Each row comes from the steps of one walk. Every step used is in the known rows, and no mark comes twice. Write the walk behind each row, first mark first.
In the rows, 128 means zero.
Known rows:
W P: [181 160 109 145 177 166  93  96 161 125 132 152  74 114 131 140 171 109
 187 158 113 152 112 136 109  95  95 148 147 161 109 160 149 130 101  93
 150 145 118 107 118  96 109 151  70 155 152 146 121 145 155  96 129 133
 149 122 103 108 164 186 112 155 170]
R M P: [201 154 118 173 179 172 106 128 145 120 142 140  63 144 128 134 161 116
 173 128 113 148 112 140 125  26 114 168 100 158 107 124 102 145  97  73
 144  91 117  97 144  90  72 142 115 154 131 122 154 152 151 129 130 122
 157 101 108 106 176 135 108 173 150]
P W V L: [180 147  87 168 143 174  50  93 125 169 125 140 110  99 154 147 168 135
 140 151 106 124 110 137 104 110 107 150 114 138 126 139 134 144  94 126
 137 122 102 107 161  90 115 136  83 143 130 137 122  99 149  91  91 103
 159 135 112 116 131 182  77 146 165]
V W P: [171 140 103 145 167 174  67  98 152 134 128 159  73  75 131 135 166 108
 175 127 121 148 118 130  96 101  97 151 161 148 118 158 156 136 103  97
 140 129 114 117 110 107 112 155  79 131 161 154 150 130 144  98 119 122
 154 135 114 121 163 190 101 144 173]
W P F V M R: [167 130  99 116 147 141 100 144 194 144 104 148  51 109 138 153 181 124
 158 115  87 191  98 128 129  70 149 133  84 112 130 156 109 123 109  99
 152 125 113 128 115  61 105 159  93 162 143 115 187 195 181 111 161 114
 115 161 104 142 233 157  86 172 133]
F V M P W: [179 179  93 168 150 154 101 133 122 140 137 137  59 163 153 151 155 112
 161 114  87 170 110 132 133  85 153 155 101 174 126 118  58 145  97 117
 139  92  99 122 150  92 119 143 143 160 121 147 164 162 151 121 133 105
 195 144 110 125 171 149  95 179 143]
W P F: [186 154 117 143 172 165  82 102 193 147 110 151  78 108 128 133 177 122
 186 154 123 173 124 137  99  87 124 159 137 130 106 166 136 109 106  92
 150 122 125 107 113  94 107 166  64 168 151 151 130 154 143 101 141 134
 139 118 110 125 222 173 101 170 171]
L V W P F: [180 129 106 133 156 186  72  87 227 163 117 151  79  68 143 123 167 120
 156 126 113 159 163 115  98 110 144 158 144 105 110 155 142  99  92  88
 130  97 124 136 112 106 122 163  86 130 143 151 168 130 143  97 133 124
 122 149  99 127 224 196  93 158 166]
M V L P: [153 144  96 179 166 159 102 113 179 136 141 151  97 136 151 152 172 124
 147 117  85 124 111 133 115  81  82 162 114 163 126 139 185 127 100  66
 128 162 124 113 165 117  92 158 121 164 118 140 125 107 167 123 107 113
 131 107 107 100 163 164 104 119 172]
P W V: [186 157  96 148 158 165  66  99 141 137 123 142  87 129 142 146 161 129
 155 158 132 142 105 132  97 128 135 159 127 156 109 147 120 130 104 137
 138 120 116 106 156 104 132 137  85 152 120 142 133 136 141  92 118 120
 182 143 104 113 140 178  96 154 167]
P L K: [200 129 129 206 171 155 104 130 161 151 142 130 119 147  98 149 167 129
 161 127 122 132  70 139 103  98 111 131 149 169 132 145 150 168  98 111
 151  90 108  99 136  77  89 137  81 104 114 143 138 125 132 107  99 158
 132  91  90 134 167 134 107 167 186]
W P L V: [178 143  94 147 170 164  92 113 230 151 132 150  98 127 153 138 160 115
 164 143 115 135 154  97 125 103 126 163 162 133 108 151 157 121  84  98
 125 124 109 130 136  84 118 144  61 137 129 145 127 116 155  88 127 152
 102 135  86 141 166 205 123 161 168]
R M P W V L: [190 142  94 189 138 170  46 104 128 162 130 145  89 109 153 136 161 136
 140 121  90 132 122 142 119  32 122 175  89 125 123 105 105 151  96  98
 130  99  97 113 166  80  90 141 100 164 145 124 129 115 152 127 114  93
 154 130 112 123 169 165  82 162 135]
W V M: [180 175  81 152 165 139  79  99 155 144 121 129  62 116 150 158 159 118
 138 144 107 144  98 133 101  91 120 132 107 139 125 157  94 147 100 123
 150 113 110 103 141  88 105 136  80 140 133 112 171 158 176 106 115 141
 137 152  82 105 131 158  84 152 173]
F V M: [172 165  87 157 179 153 134 133 137 138 137 138  62 134 149 168 156 116
 146 132 104 162  93 129 134  99 126 117  97 164 135 150  93 138  93 117
 160 103  99 115 126  96  98 136 113 140 110 129 184 172 167 113 124 123
 158 157  91  99 132 153  83 161 172]
W P F V: [175 147  84 125 179 178 112 113 195 137 123 164  78  89 141 137 182 117
 182 151 115 180 119 129 129 107 155 148 129 142 115 154 128  97 104 100
 151 120 105 123 111  89 128 160  87 171 134 156 138 168 153  96 148 123
 138 153 119 118 227 184  86 168 169]
L P W V M: [177 169  89 190 162 144  54  97 141 127 117 141  71 135 158 149 149 115
 136 124  95 157 120 149  87  94 132 161 103 123 122 140 103 130 109 122
 118 149 119 115 167 113 130 142  97 173 143 139 170 148 165 106 112 137
 183 150 123 125 156 185 112 134 150]
F V W P: [164 128  83 121 173 189  93 109 149 136 138 170  72  51 138 138 167 101
 165 123 117 156 105 126 131 121 124 140 152 159 125 146 140 127  95 103
 150 124  95 139 104 109 129 148  99 129 137 168 153 145 159 104 128 113
 174 171 115 117 164 199  85 149 161]
M P W V L: [183 158  87 166 128 155  32  94 131 156 130 141  99 107 159 136 172 135
 156 131  90 138 114 139 112  81 119 168 124 145 109 115 108 150 104 107
 128 104 110 113 166  94 109 145 108 147 142 138 105 106 144 113 104 102
 168 122 119 120 161 176  94 156 155]
F V: [178 144  86 134 181 177 128 128 135 128 141 155  76 117 133 162 168 113
 157 151 120 148  87 129 140 118 124 129 119 186 124 152 119 137  90 117
 159 113 102 105 129 109 112 131 115 139  92 142 146 157 160 101 123 123
 168 143 100  91 139 165  94 163 184]
F V L P W: [160 137  95 192 165 178  94 117 129 137 130 166 113 105 147 157 143 124
 148 115  89 137 104 140 127 115 126 146 104 158 142 128 144 138 102  97
 128 141  99 118 158 118 117 146 119 178 114 164 137 115 141 111 105  97
 187 148 139 113 163 190  97 137 173]
P F: [195 151 123 160 174 169 108 111 184 150 112 139  83 131 126 139 167 134
 177 154 132 155 114 131  97  93 126 138 129 145 103 168 119 118 106 107
 156 101 123  98 121 104  94 155  89 149 110 129 153 153 128 105 121 123
 137  99 100 114 204 145  89 169 180]
M P W V L K: [196 144 104 197 115 160  34 102 121 159 137 138 112 112 131 139 185 133
 144 106  88 141  77 160  98  87 129 161 117 165 120 102 105 163 110  91
 125  92 115 120 175  90 100 149  95 118 139 147 117 105 145 111  97 118
 169 113 104 123 177 158  92 167 157]

Write each row's walk:
[186 166  99 154 170 148 115 118 180 145 133 135  55 150 157 162 155 112
 132 130  96 130 135 111 119  94 117 129  95 141 117 159 104 127  72 109
 137  93 124 119 137  98 103 149  99 130 109 117 187 147 172 111 114 143
 137 137  66  98 144 158 108 154 169]	L V M
[168 126  97 176 148 172  89 109 171 170 123 162 110  67 119 142 199 130
 155 119  99 163  80 147 127 101 141 128 104 137 135 134 149 115 113  75
 163 107  92 122 121  62 104 168  67 135 143 169 138 141 164 122 123 117
 122 147 108 125 245 168  68 170 175]	W P F V L K
[162 115  81 151 170 170  91 129 183 160 140 157 108  70 149 139 159 107
 160 123 119 159 115 108 136 112 131 146 184 139 131 139 151 130  98 117
 146 117  81 137 110  83 122 137  91 124 145 162 144 128 144 101 116 124
 129 165 123 155 169 200  85 161 161]	F V W P L
[180 115 121 200 156 162  62 106 170 159 137 147 113  88 103 130 181 117
 156 103 118 140  88 132  99  99 106 142 182 142 139 140 164 155 104  99
 134 103 103 120 117  80 101 146  63  97 160 161 150 111 135 107 101 146
 127 115 110 158 184 167  98 159 173]	V W P L K
[183 134 119 148 151 182  66  91 181 159 119 151  81  66 120 124 173 121
 181 131 119 164 130 128  88  99 118 154 162 115 114 161 149 111 109  94
 140 118 116 127 101 102 108 168  75 137 163 150 158 150 137  95 128 112
 136 133 116 138 221 182  89 162 164]	V W P F
[175 133  94 128 163 177  74  88 194 144 131 158  75  71 142 128 164 108
 154 126 114 138 153 112 106 127 118 154 150 137 107 146 149 116  87  94
 127 114 123 136 121 106 127 150  81 120 147 148 157 117 155  92 121 131
 142 157  99 114 159 206 105 146 166]	L V W P
[165 128 107 142 136 128  86 141 234 165 116 128  77 151 153 148 169 119
 146 114  85 149 145  92 125  69 119 152 118 107 116 152 128 154  80  88
 126 128 126 129 138  51  94 146  82 128 141 106 165 141 181 104 129 152
  77 141  77 153 171 176 116 157 136]	W P L V M R
[160 124 101 150 174 188  93 112 189 132 146 156  67  96 148 139 166 118
 143 107 104 151 135 113 118  46  95 174 122 129 128 135 184 120 103  83
 143 135 107 138 124  91  89 153  95 147 160 142 163 145 158 122 137 108
 133 138 101 117 169 153  92 136 145]	R M V W P
[182 126  97 143 167 181 109 133 162 162 123 151  88  71 132 142 161 124
 152 121 128 166 106 131 124 120 148 129 141 147 124 148 116 111 100 120
 152  77 100 126 105 106 116 149 118 127 106 149 177 153 135 106 123  97
 155 154 113 121 203 160  66 164 173]	P F V W
[164 108 109 184 148 164  79 114 203 161 150 144 111 115 131 140 191 123
 150 101 102 147  92 115 104  98 105 166 184 156 134 133 194 134 109  90
 129 124 105 137 130  74 100 146  89  92 153 160 152 114 143 116 111 148
 114 118  97 155 183 154  95 141 170]	M V W P L K
[207 150 129 184 173 173  97 126 181 136 126 140  66 139 127 124 167 127
 177 125 119 173 130 140 120  10 139 171 101 130 115 129  92 120 104  78
 141  72 123  98 128  86  72 159 115 169 128 115 162 164 138 124 142 112
 143  95 109 131 238 127 101 190 150]	R M P F
[193 143 102 163 186 182 123 142 181 134 133 153  73 118 136 137 172 126
 167 121 113 183 113 134 147  32 167 158  90 136 117 123  87 110 101  86
 147  68 101 114 127  88  84 151 132 168 112 124 167 182 145 124 153 107
 141 134 118 121 232 136  80 194 148]	R M P F V
[174 144  88 163 157 157  62  93 141 160 123 145  99  81 151 151 166 138
 141 155 104 119  99 134 111 101 101 133 113 144 114 145 138 141  94 103
 152 121 106 102 145 101  98 139  80 131 125 123 124 106 167 100  97 117
 125 127  87  94 137 184  83 144 176]	W V L
[176 121 103 166 158 171  66 112 177 165 131 143 106  84 135 128 164 118
 175 125 121 144 124 112 105  91  99 163 196 129 126 150 161 144  97 104
 138 119 106 120 102  88 106 144  79 119 158 153 135 116 134  97 106 127
 128 127 117 159 168 191 102 155 164]	V W P L
[197 173 107 163 143 141  99 122 215 155 126 124  56 155 159 144 167 125
 152 114  83 170 152 120 109  61 151 155 107 118 107 142  59 113  87  79
 132  65 142 124 141  95  96 162 123 143 113 108 183 161 153 122 135 136
 121 117  84 121 219 146 107 182 156]	L V M P F
[176 136 111 129 143 141 116 142 192 143 118 127  56 157 143 158 168 122
 131 117  86 142 122 118 115  90 115 123  78 138 121 158 114 155  75  98
 141 107 139 115 153  86  90 132 115 122 105  80 182 162 175 108 130 133
 118 135  58 107 145 138 110 152 153]	L V M R
[187 156 101 178 168 137 119 140 204 173 126 124  89 163 151 161 152 124
 129 126 101 129 141 102 124  82 124 143 128 121 125 151 109 146  79 114
 139  91 110 118 130  79  99 143  90 123 106 113 182 134 159 117 103 157
 105 134  75 139 134 156  97 161 162]	P L V M
[188 125 105 168 159 193 106 138 170 147 133 147  77  83 136 127 166 116
 158  96 115 179 116 128 128  42 159 158 105 129 123 116  84 113 104  92
 144  59  96 121 116  96  87 151 145 137 125 130 190 168 134 131 140  87
 155 143 120 137 239 136  74 187 140]	R M P F V W
[168 130  88 147 162 171  96 110 181 165 123 157 101  66 146 142 185 130
 167 142 100 169 110 132 138  96 136 140 114 129 126 147 151 106 107  92
 149 120  92 127 111  78 105 166  75 156 149 161 124 137 167 106 124 100
 112 152 116 120 224 186  68 163 173]	W P F V L
[175 137  89 160 167 173 120 125 129 155 139 155 103  94 153 156 164 132
 151 139  98 124  85 133 147 112 105 123 113 172 140 140 140 143  91 101
 155 111  97 114 133  93 105 134 102 132 106 144 132 127 158 109 103 101
 147 135  98  88 139 168  73 159 178]	F V L
[169 105  96 177 159 172  87 127 173 156 146 156 120  73 120 137 178 113
 155  92 121 152  76 133 123 120 133 136 172 150 146 125 154 141 104 102
 149 104  74 136 117  71 122 147  83  93 144 175 155 133 154 110 113 139
 139 156 106 152 186 176  89 163 169]	F V W P L K
[164 149  84 184 167 156  54  84 159 128 124 159  98  70 145 144 168 128
 148 135  96 128 100 152 106  96  99 151 117 140 118 135 149 136 100  80
 132 148 119 107 164 115 105 152  91 154 141 132 128 102 171 102  99 123
 127 137 117 105 162 205  97 124 172]	W V L P
[192 153 103 164 157 155 102 135 223 148 139 132 101 160 153 134 168 122
 169 130 106 138 147 106 130  83 134 166 160 149 108 130 112 141  78  94
 123  79 126 114 153 100 102 144 115 122 104 121 130 113 132 106 125 147
 122 110  90 141 173 173 125 178 169]	M P L V
[151 138  93 126 156 173  81 103 183 137 145 155  70 102 148 131 179 110
 165 120 103 148 129 114 108 103  94 169 162 155 122 149 180 117 103  90
 138 141 113 130 125 105 113 149 103 129 159 154 151 134 155 102 126 111
 139 127 104 114 160 175  98 132 164]	M V W P
[183 133  98 186 165 181 113 134 169 162 127 146  91  99 147 141 172 133
 158 109  98 159 111 136 146  20 145 151  71 124 126 114 105 117 100  76
 148  69  93 121 125  74  70 160 125 161 122 132 148 143 157 135 134  81
 119 135 114 122 230 136  63 185 150]	R M P F V L
[200 170 119 168 152 165  75 116 128 136 145 129  83 167 135 130 161 116
 186 128 112 151 121 135 102  85 124 172 140 177 108 133  94 153 103 107
 132 105 131 101 149 106 107 140 121 163 128 144 117 135 117 109 123 117
 201 101 115 122 169 153 118 175 157]	M P W
[186 139 108 165 176 153 113 130 211 155 132 138 105 149 150 149 158 126
 155 142 114 128 138 101 124 111 125 147 156 144 108 151 140 136  74 109
 131  89 118 114 141  98 109 128  94 122  96 128 138 111 136  98 107 152
 112 119  78 135 145 177 114 161 173]	P L V
[181 131 125 141 148 134 100 143 146 139 123 121  59 165 128 159 164 124
 150 119  92 145  95 125 102  71  96 125  86 155 126 164 112 180  97  96
 156 120 135  98 139  79  78 133 107 130 119  92 175 163 169 113 118 129
 139 117  84 111 145 124 104 159 149]	V M R
[175 124 105 136 145 142 117 164 181 155 109 135  60 134 136 154 173 126
 147 109  96 174  89 127 131  81 148 119  71 133 137 157  93 136 102 110
 158  96 115 111 123  80  89 143 118 145 101  98 187 188 169 113 139 110
 122 149  86 120 211 120  80 172 146]	P F V M R
